Known rows, with every step that occurs:
H E B F P: [-26  -9  -5  15  12  11  -4 -23  11 -11   9  16   9  31 -20 -28  13 -30
 -17  -4   8   1  15   9   0  -5  -5 -16 -27   8 -25  -8  -9 -10  24  34
 -19  12 -25  21  -4  -2 -19   6   1  17  16  -3 -15 -13  -3 -12 -10  12
   7 -20]
Z J H E B T X: [ 13  18   6 -27  -1  38  45 -39 -20  17 -16  27 -49  19 -22 -31  40 -18
  11  25 -17   3  26  46  20   8 -34 -16 -54  -1 -15  15 -19 -22  18  33
 -30 -17 -30  32 -21  22 -23   2  15  42  20  29  -3  16 -12 -11  19  -1
  -9  26]
X L P F B J H: [  4 -16  -6  20   2 -34 -33  28  12 -24 -17 -18  22 -24  31  19 -28  24
  -5   5   2   1 -28 -31 -20   1  41  21  40  -1  -9   2 -13  21 -19 -25
  22  -7  16 -34   8  -3  35 -16  -4 -17 -13 -12  14   1   6  14   5   6
  11  14]
L P F B E H: [-22 -12  -9  22  10 -16 -23  17  31 -17  -1 -15  36  -3   5  19 -34  -2
   1   6   3   4 -37 -36 -18  11  44  21   6  -8   0   7 -19  25  11 -21
  15  17   3 -31  11  -7  25 -16  12 -10 -12  -5   5 -12  23   5  -4   5
  -5  10]
P K: [ 27  12   7  11   3   6 -14   9  -5 -14  17 -23  24 -24   3  34 -43  12
  -8 -39   4 -11  -9 -31  -9   7  -1 -16  44 -12   9  19  34   7   9 -27
  -1 -13   5 -38  35 -27  12  -3   6 -34 -34   1  12  -6   4   0 -29 -13
  31 -32]
T X L: [ 24   9   0 -17 -17  -7  -7  51 -36   6  -9 -18 -17 -41  42  -3 -14  37
   0 -23  -2 -20   2   0  20 -29  -9  30  61   5  33 -29   9  19 -60 -38
  15 -10  15 -12  -3   1  13  -3 -26 -18 -19 -20   4  22 -24  12  17  -7
   8  12]
K P L X: [ 12  14 -11  -3 -23 -25 -24  33 -29  11  -9 -53  17 -46  24  35 -56  40
  35 -66  -7   2 -10 -36 -13 -28  16  -5  77  21  41  31  20   1 -33 -61
  19  17  33 -51  29 -31  23   7 -34 -42 -35  -2  -1  10  -6  11  -5 -23
  43 -31]
B F: [-12  -2 -14  20  15 -15 -10  20  20 -13  20   3  15  24  -4   6  -6  -2
  -6 -14  30 -20   2  -7   0 -11   1  -8   8 -11  -9 -13   3   4  -9 -16
  16  16   9   9  14 -12  -1  14 -23  -2  11 -31  12 -15  18  -5 -23  -3
 -12 -20]
T B: [  0  -3  12   7   5  -4  -7  10   7   6  29  -7   9  -9   8  19  -3  23
   3   8  17  -2 -17 -13   3  -6   9  14 -17   3  15 -23  20   7 -21 -12
  26   3  33   8 -12 -16  14  -8  -7  -5 -13  -1   2   2  16  -3  -2   7
 -27 -10]
Z J H E B: [ 17   9   5 -13   8  36  55 -66 -17   8   2  24 -48  23  -9 -15  26 -20
  10  20  -9   8  32  23   9   6 -37 -31 -63 -15 -39  34 -24 -17  45  49
 -38 -30 -39  29 -17  13 -23  10  29  35   9  38 -19  17   9 -20   8  -5
   2   3]
B J: [ 14  16  10  -5  -4  -5  11   8  10   2   2  23 -14  -5 -12   7  -9  -6
 -11   7  12 -25  -6  -9  -1  23 -20 -20  -2 -36  -4   2  14   1  10   3
  31 -22   4   8   2  -6   6 -12  12   5 -11  -8  19  -9   6  -2  -7 -13
 -12 -17]
Z J H E B T X L P: [ 21  10  -3 -20  -2  25  20 -23 -24  -3 -30   8 -39  -2   3 -35  27  -3
   8  19 -24   7  20  33  17  -4 -14  -8 -29   0 -18  17 -22  -8   3  23
 -32 -23 -23  20 -19  26  -7   1  14  31  11  27   0  20 -25   8  27   6
   6  38]
J B T X: [ -6   2  -3 -16 -22  -1 -16  19  -8  16   2  -4   6   5 -12  -8  32  -4
 -10  14  -2   6   5  31  18  -9   3  20   6  14  36 -18  18  -8 -24  -5
   0  17  18  12  -2  12  -6  -2 -31  -1  37 -16  -4  -8 -24  10 -10   5
 -15  17]
K P L: [ 11  11 -14   3 -11 -18 -27  19 -16   3  -1 -44  16 -31   8  43 -54  23
  25 -67   0   6  -9 -32 -21 -11  16 -11  66  17  24  36  14  -4 -11 -43
  14   3  16 -44  25 -40  17  12 -30 -35 -40   5  -3   6   2   9 -13 -21
  47 -37]
J Z E B T X L P: [ 15  -9  -4 -23   1  10  10 -12 -20  -2 -24  -3 -21  -8  12 -32  33   3
   8   5 -27  14  34  30  15  -5 -16  12  -3  10   1  -6  -3  -5  -5  14
 -41  -9 -15  19 -10  39 -20  19  15  -1   4  18  -4  17 -26  19  27   4
   6  39]
K P F: [-11  -1 -24  23   0 -19 -17   2   0   4  15 -25  17  -9   7  51 -59   4
  17 -52   8   2 -15 -43 -17  -6  31   2  53  16   3  37 -11   5   2 -44
  13  13  10 -51  21 -40  27   3 -31 -31 -33  13  -6   7  19 -10 -23 -19
  25 -32]
H E B: [ -6  -3   2  -3  -4  25  25 -36 -11  10  18  16 -18  11   0 -14  16 -23
 -11   1 -15  12  22  12  16  -7 -11 -14 -21   7 -13  -3  -9  -4  20  39
 -28 -12 -23  25  -6   0 -22   7  12   8   1  19 -25  -3  -7 -15   0  -5
   5 -14]
B J Z E H: [ 23   9  12 -18  12  19  46 -43   4   5 -13  45 -44   6 -15 -15  30 -22
   0  27   0 -16  19  17   1  40 -57 -29 -49 -39 -26  19  -3 -15  47  40
  -9 -29 -30  27 -12  28 -22   8  55  23 -11  26   9  11  10 -10  18  -9
  -9  15]
F B T X L P K: [ -3  13  11 -10 -13 -18 -54  79  16 -13 -15 -34  50 -17  -5   0  -9  29
 -14   0  -4  -2 -42   3 -10  15  38  33  50  22  45 -30  25  14 -44 -54
  28  20  36 -32  10  -7  31 -29 -14 -13   6 -35  40 -23 -20  25 -10  11
  -1  17]
Z E B T X: [-10  15   5 -26  -9  19  18  -9 -13  15  -6  15 -19  16 -19 -32  28  -6
   4   7 -20   9  26  32  23 -10 -13   3 -13  24  17 -16   0  -7  -5  16
 -20   1 -12  31 -11  21 -20   4  -7  26  23   2 -12  -7 -21  -1  15  -1
 -15  19]
Z J H E B T: [ 11  12   6 -22   4  34  44 -53 -12  10  -7  26 -43  26 -27 -21  37 -26
   8  24 -15   8  29  41  13  14 -30 -26 -60  -9 -25  24 -19 -21  34  43
 -34 -21 -37  35 -16  15 -24   5  21  42  21  32  -6   9  -1 -15   8  -5
  -6  15]
T X: [ 14  17   4 -18 -10   3   7  36 -25  13   3 -13 -15 -22  17   4 -14  18
   4 -18   7 -22   2   1  17 -17 -17  18  31  -4  29 -19  10  10 -35 -30
  12  -1   5  -8   2  -2   6  -1 -15 -11 -16 -14   5  18 -10   4   6 -12
  -5   1]
J H E B: [ 12 -12   5  -7   5  30  35 -53  -9   8   8  25 -29  15  -4  -9  30 -33
  -9  17  -2  10  30  22   6   4 -36 -16 -45  -4 -20  19 -14 -11  33  46
 -44 -15 -35  24  -7  14 -20  15  24  15   2  27 -23  17  -4 -17  11  -1
   5   2]
T X L P K: [ 35   8  -7   0 -10 -10 -37  62 -29 -20 -21 -42  11 -60  51   3 -42  45
  -2 -36  -8 -15 -13 -27   8 -28  15  24  79   3  27  -8  17  29 -55 -53
   7 -12  21 -40  16  -3  31  -6 -14 -38 -38 -15  17  19 -32  28  11   0
  33  13]
J H E: [ 19  -8   8 -12  12  30  34 -36 -12   8  11  11 -27   3  -1   8  14 -30
  -1   3  10  -5  15  18   3  12 -36 -20 -23 -17 -20  21 -15   3  20  29
 -30 -15 -42  12  -2   3 -17  19  32  13  -5  23  -7  25   0 -20  12  -8
   6  -3]
L P: [ 17  -2  -9   2   7 -14 -28  21  -2 -26  11 -45  21 -26  23  21 -46  14
   2 -29  11  -7  -5 -33  -5 -10  22   5  36 -22   2  16   6  33  -5 -24
   0 -12  -3 -21  21 -12  23   3   5 -25 -28  -2   6   4   5  20 -14 -12
  17 -15]
H E B J: [ -5   4   7  -1  -8  22  29 -35  -1  10   4  40 -25  14 -12 -23  24 -30
 -18  20 -15   5  13  11  13  10 -18 -27 -37  -6 -22   1  -6 -11  29  47
 -13 -19 -19  33 -14   6 -20  -4  24  18   3  19 -11 -11 -10 -14   5  -1
  -3  -8]
X L P: [ 28 -11 -11   0  -4 -25 -38  40 -18 -30  -3 -46  12 -47  51  11 -40  33
  -3 -33  -1  -6   1 -30  -1 -24  27  16  69 -11   7  -1   6  39 -36 -29
   5 -22  10 -22  15  -7  26   0 -10 -31 -29 -12   4   9 -11  26   0  -8
  30  -4]

Rows:
[ -3  -1  -5   8 -11 -17 -27  70  -5  -4 -22 -20  15 -34  35  -5 -26  29
   2  -3  -7  -7 -35 -20   4 -18  30  40  54   8  24 -30 -11  31 -59 -44
  27  13  24 -30  -4   1  26 -14 -15 -19  -9 -28  15   6 -21  20  25  11
  -1  29] | T X L P F B E
[-28   0  -9  10   1 -29 -44  50  21 -10  -6 -42  48  -8   5  25 -38  16
   6  -9   3   2 -44 -21  -9   0  67  39  44  18  22 -13  -9  20 -29 -56
  27  32  20 -43  16 -10  32 -22 -21 -18   1 -20  21 -10   9  14 -10   5
 -10  15] | L P F B T X
[ -2 -13  -6  -1  18  15  36 -51   1   0   7  23 -21  36  -4 -19  40 -18
   5  12  -3  11  42  20   5   0 -35 -17 -42  -3 -31   2  -7 -20  34  40
 -42  -2 -24  32  -8  28 -36  34  20   7  15  16 -18   4  12  -8   3   1
  -5   6] | J Z E B F
[-23   3  -9  19   8 -11   2 -15  22   8   1   2  16  19 -14  34 -25  -7
  18  -9   4  10 -28 -28 -30  27  19 -11   5  14 -21  37 -23 -13  26 -17
  15  15   3 -39   1 -21  16   1   5  -8 -13  19   5  -5  25 -15 -12  -3
   9 -15] | K P F B J Z E
[  3   7  -4   2  15  30  47 -59  -3  -1   1  33 -39  41 -15 -23  34 -23
   7  24   0   5  27  24   6   1 -31 -36 -69 -14 -49  28 -28 -23  42  47
 -33 -17 -33  35 -17  14 -23  15  20  39  22  24 -12   8  13 -21   4   3
  -5   6] | Z J H E B F
[ 18   8  12 -15   9  14  41 -30   4   8  -7  34 -35   8 -15  -6  20 -19
   2  20   2 -15  11  12   1  35 -46 -34 -33 -38 -30  13   0 -11  32  33
   1 -28 -24  21  -9  20 -22  13  46  14  -3  17  15   5   6  -5  12  -9
 -10   2] | B J Z E
[-25  -7   6  24  12 -32 -48  42  19 -11  -1 -24  50  -6  -3   2 -18  41
  16  -9  31 -10 -34 -20 -19 -24  26  16   2  21  22 -36  27  -3 -43 -40
  48  46  51 -12   1 -18  16  -8 -36  -4  10 -38  15  -6  13   6  -2  26
 -20 -13] | T B F P L X
[-24 -10   2  29  27 -20 -43  26  35 -19  17  -6  42  15 -16   1  -8  15
  -3   2  45 -15 -25 -16 -18  -4  16  12 -25   5  -1 -31  18   0 -17 -18
  37  32  31   3  -9 -20  18  -7 -22   8   8 -31  16 -11  20   2 -14  28
 -26 -19] | T B F P
[ 14  11  -3 -27 -17 -15 -41  74 -17  -3 -24 -30   7 -39  11 -12  -7  23
  -2 -20 -10 -17  -6  20  21 -10  21  37  66   9  52 -33  19  22 -67 -52
  18   7  20  -8   7   6  18 -12 -32 -10  -1 -26  31   4 -41  31  12  -5
  -1  29] | B T X L P
[-13   1   4 -14 -10  22  13 -21  -6  13   7  18 -12  15 -20 -22  30 -31
 -13   5 -21  11  18  34  22   4  -4  -8 -16  15   5 -13  -1  -8   9  30
 -24  -1 -18  33  -6   5 -25  -1   3  17  16  12 -10 -13 -20  -9   0  -4
  -5  -1] | H E B T
[-20  -8  -2  29  17 -13 -19  19  30  -8  26   8  24  17   0   6   7  17
  -2  14  31  -7 -21 -13  -1 -14  17   8 -28   6  -1 -32  12   0 -24 -16
  33  24  45  17 -11 -15  11   0 -22   3   6 -22  13 -11  21  -3  -9  20
 -38  -7] | T B F
[-20  -6 -10   0 -13   6 -13   5 -13   4 -18   1  -2 -10   9 -24  11  -8
  -6  -2 -34  16   0  18  23 -17  35  19  21  33  10 -21 -16   5 -24   0
 -16   7  -3   5  -3  11  -6  -7 -13   2   8   9  -7  -1 -34   6  17   8
   5  27] | H E B T X L P F
[  0   1  11 -10   6 -23 -44  27  -9 -10 -10 -54  34 -28 -16  27 -55  20
  12 -60  22 -16  -8 -17 -33   0   5   5  57   1  25   0  29   1  -8 -26
  24  13 -15 -42  24 -30   3  -7 -20 -14 -16 -25   2   6  11  12 -15  -3
  33 -41] | F P L
[-19   1 -11  23   4 -22  -9  -2  27   5   5  -2  23  13 -12  42 -30  -4
   9 -12   8   7 -31 -33 -34  28  24  -2  15  11 -11  33 -11 -14  22 -30
  23  18  17 -46   7 -26  25  -7  -7 -20 -19  12  10  -5  27 -10 -21  -6
  10 -19] | K P F B J Z
[-38  -5   4  16   2 -23  -3   9  23  10  24 -12  32  19  -3  46 -27   7
   4  -2  14   5 -34 -23 -18   7  45  24  23  18   6 -14 -12   5  -3 -30
  34  27  12 -36  11 -27  14 -17 -21 -12   7 -17  -3 -15  44 -21 -26  -4
 -20 -17] | P F B
[ 12  -5   3 -29  -4  17  27 -19 -24  10 -18  13 -33   1   4 -31  47  -2
   6   9 -26  11  41  43  20  -3 -33   9  -9  13   4 -14   0 -13  -4  21
 -37  -8 -14  28 -15  38 -31  20  10   5  10  16  -9  16 -22   7  26   1
  -2  34] | J Z E B T X L
[  1  -2   6  -4  -1  26  38 -49  -1  11   1  44 -32  17 -11 -26  38 -35
 -14  25 -17   7  21  21  11  19 -31 -27 -50 -11 -30   3  -8 -20  40  55
 -26 -21 -25  36 -16  16 -31   5  38  14   2  29 -11  -2  -9 -12   8   0
  -2  -1] | H E B J Z
[-16   2  20  -1  -3   2   5  32  32   9  16  12  20  20 -24   1   3 -13
 -11  25  12  -3 -28  -1 -11  29  -7   2 -17 -20  11 -22   4  13   1   5
  27  12   8   6  -9 -13   1  -9  20   6  15 -29  14 -30  12  -3  -4   4
 -26 -10] | F B E
[-11  16  23  -5  -4 -15   0  25  35   4  12  16  16  20 -23   9   4   3
 -17  30  21 -12 -30  -5 -20  37  -1  -4 -17 -16   1 -14  10  -2  12  -2
  44  -1  16   1  -7 -10  15 -26  14  11   9 -24  22 -30  22  -7 -18   2
 -26 -17] | F B J
[ -5 -16 -11  17  -1 -39 -44  42   1 -24  -2 -45  34 -30  45  26 -44  36
  -1 -21  -2   5 -27 -38 -14 -18  61  33  70  12   4 -10  -9  35 -35 -41
  21   2  20 -42  14 -15  34 -12 -20 -30 -17 -18   3  -2  10  15  -7   1
  16   0] | X L P F B
[  8   8   2  13  25  30  18 -54   3 -18 -11  18 -10  32 -29 -20   9 -21
   2   5   6   0  16   9 -14  14 -29 -40 -56 -12 -50  38 -14 -26  54  37
 -34 -11 -39   5  -3   4 -14   5  25  31  12  21  -3   6   8 -15  -7  12
  20  -8] | Z J H E B F P K
[-24  -5  -7  18  -2 -32 -34  13  10 -15  -9 -11  35  12 -10 -20  -8  19
  -1 -18  10   0  13  -9 -15 -34  10   9   9  25  17 -18  22 -19  -6 -14
   8  36  25  -4  15   1   1  -6 -47  -6  20 -36 -13 -20   5   8 -15  10
   6 -18] | E B F P L X
[ 13   1   6   2  -6   1  21 -35  14   1  -3  47 -23  17 -18 -15  27 -17
 -22  35  -1   3  25   6  -3  12 -32 -11 -52 -12 -10  12  10 -23  41  35
 -10 -21   3  28  -8  18   1 -11   4  16   2   7 -10  -7   1  -2   0   0
 -13   1] | E B J H
[  8 -17 -19  17  -2 -34 -38  34 -13 -25  -4 -45  20 -43  53  27 -52  33
   4 -36  -5  -1 -12 -40  -4 -28  52  27  80   3   3  -2  -7  37 -37 -40
  14  -7  13 -39  20 -14  28  -4 -22 -34 -27  -9   0  10   2  18  -1  -7
  25   0] | X L P F
[  7  -1  21   8  10  15  15 -18  20  10   5  40 -13   1 -11  -3  26  -7
  -5  48  15  -5 -23   3  -1  24 -17 -14 -68 -14 -16  -6   3  -9   6  25
  21 -12  14  26 -29   1   4 -10  31  25  -5  16  15   6   3 -10  22  18
 -34   9] | T B J H E
[ 11  11   9 -17 -26 -23  -5  36 -36  19  -9 -46  10 -48  30  26 -37  48
  33 -44 -11  -5  -5 -16   2 -36  12   6  71  14  51  -9  28   6 -49 -50
  28  15  28 -31  29 -13   0   1 -28 -33 -12 -21  -3   7   3   6   5 -20
  15 -17] | P L X
[ -2 -15  -2   9 -11  11   8  -8   7  11  16  20   0  13 -10  -6  21 -27
 -12  27   1  11   2   2   5   0 -16 -10 -27 -22  -1   1   4   5  12  36
  -8   0   2  19  -7   5 -17  13   8  -2  27  -8 -18 -15  -9   2  -5   7
  -9  -4] | J B E
[ 10 -10   3 -16  10  20  45 -56 -14   8   9  14 -30  18   0 -11  32 -14
   9   7 -11  14  45  20   8   4 -39 -13 -35  -4 -23  10  -3 -16  37  42
 -47 -15 -31  26  -7  27 -35  27  31   3   2  28 -24  15   9  -7   7  -6
   1   5] | J Z E B
[-22  -7  -9  15   5  16  15 -28   6  -1  15  28  -7  33  -6 -25  26 -29
 -14   6  -2   7  18  12  14 -12  -4 -19 -30  10 -25  -9 -14 -10  18  34
 -22   4 -15  33  -6   2 -24  12   0  13  17   4 -17 -15  -2 -16  -5   5
  -3 -12] | H E B F
[-32  -4   8  15   5 -21  11  -4  33  13   9  15  18  26 -14  35  -6  -5
   0  22   9   0 -35 -15 -23  32  25  11  -5   1 -11 -10 -12 -11  17 -13
  35  18  10 -25   3 -10   6 -19   3  -5   8  -8  11 -15  42 -20 -17   0
 -27  -5] | P F B J Z
[  3 -15  -3   4  -9  19  16 -26   8   8   9  34 -11  10 -11 -18  35 -31
 -16  36  -2  10  10   8   6   6 -31  -7 -47 -23   3  10   2  -1  30  44
 -18  -2  -5  27 -11  17 -18   9  17   9  19   3 -25  -9  -4  -2   3   6
  -7  11] | J B E H
[  9   7  -1  -5  -3  27  39 -44  -5   8   2  32 -34  20 -14 -21  31 -19
   4  35  -9   8  16  11   8   6 -33 -23 -64 -31 -21  26 -12 -10  41  48
 -16 -20 -15  32 -20  16 -21   6  24  30  22  18 -20  -4   8  -9   1   1
  -7  11] | Z J B E H
[ -7  -7  -3 -12 -16  -4 -16   3   2   8  15  -6  13  13 -20   3  29 -11
 -13  13   0  11   7  24   9  -1   9   7   0   6  23  -6  21  -6  -2   8
  -5  11  11  16   6   4 -10   2 -23   0  36 -12  -9 -17 -11   6 -24  -1
 -11   0] | J B T
[  1 -16  -8  -1  -2  12  -1 -14 -12   1 -24   9 -13  -8   8 -16  20 -16
  -4  14 -19  14   9  24  11  -9   9  17  -4  23  -1   2 -24  -2 -10  10
 -32   3 -17   2  -5  21  -2   1  -2   8   7  17  -8  21 -28   2  29  10
   6  40] | J H E B T X L P F
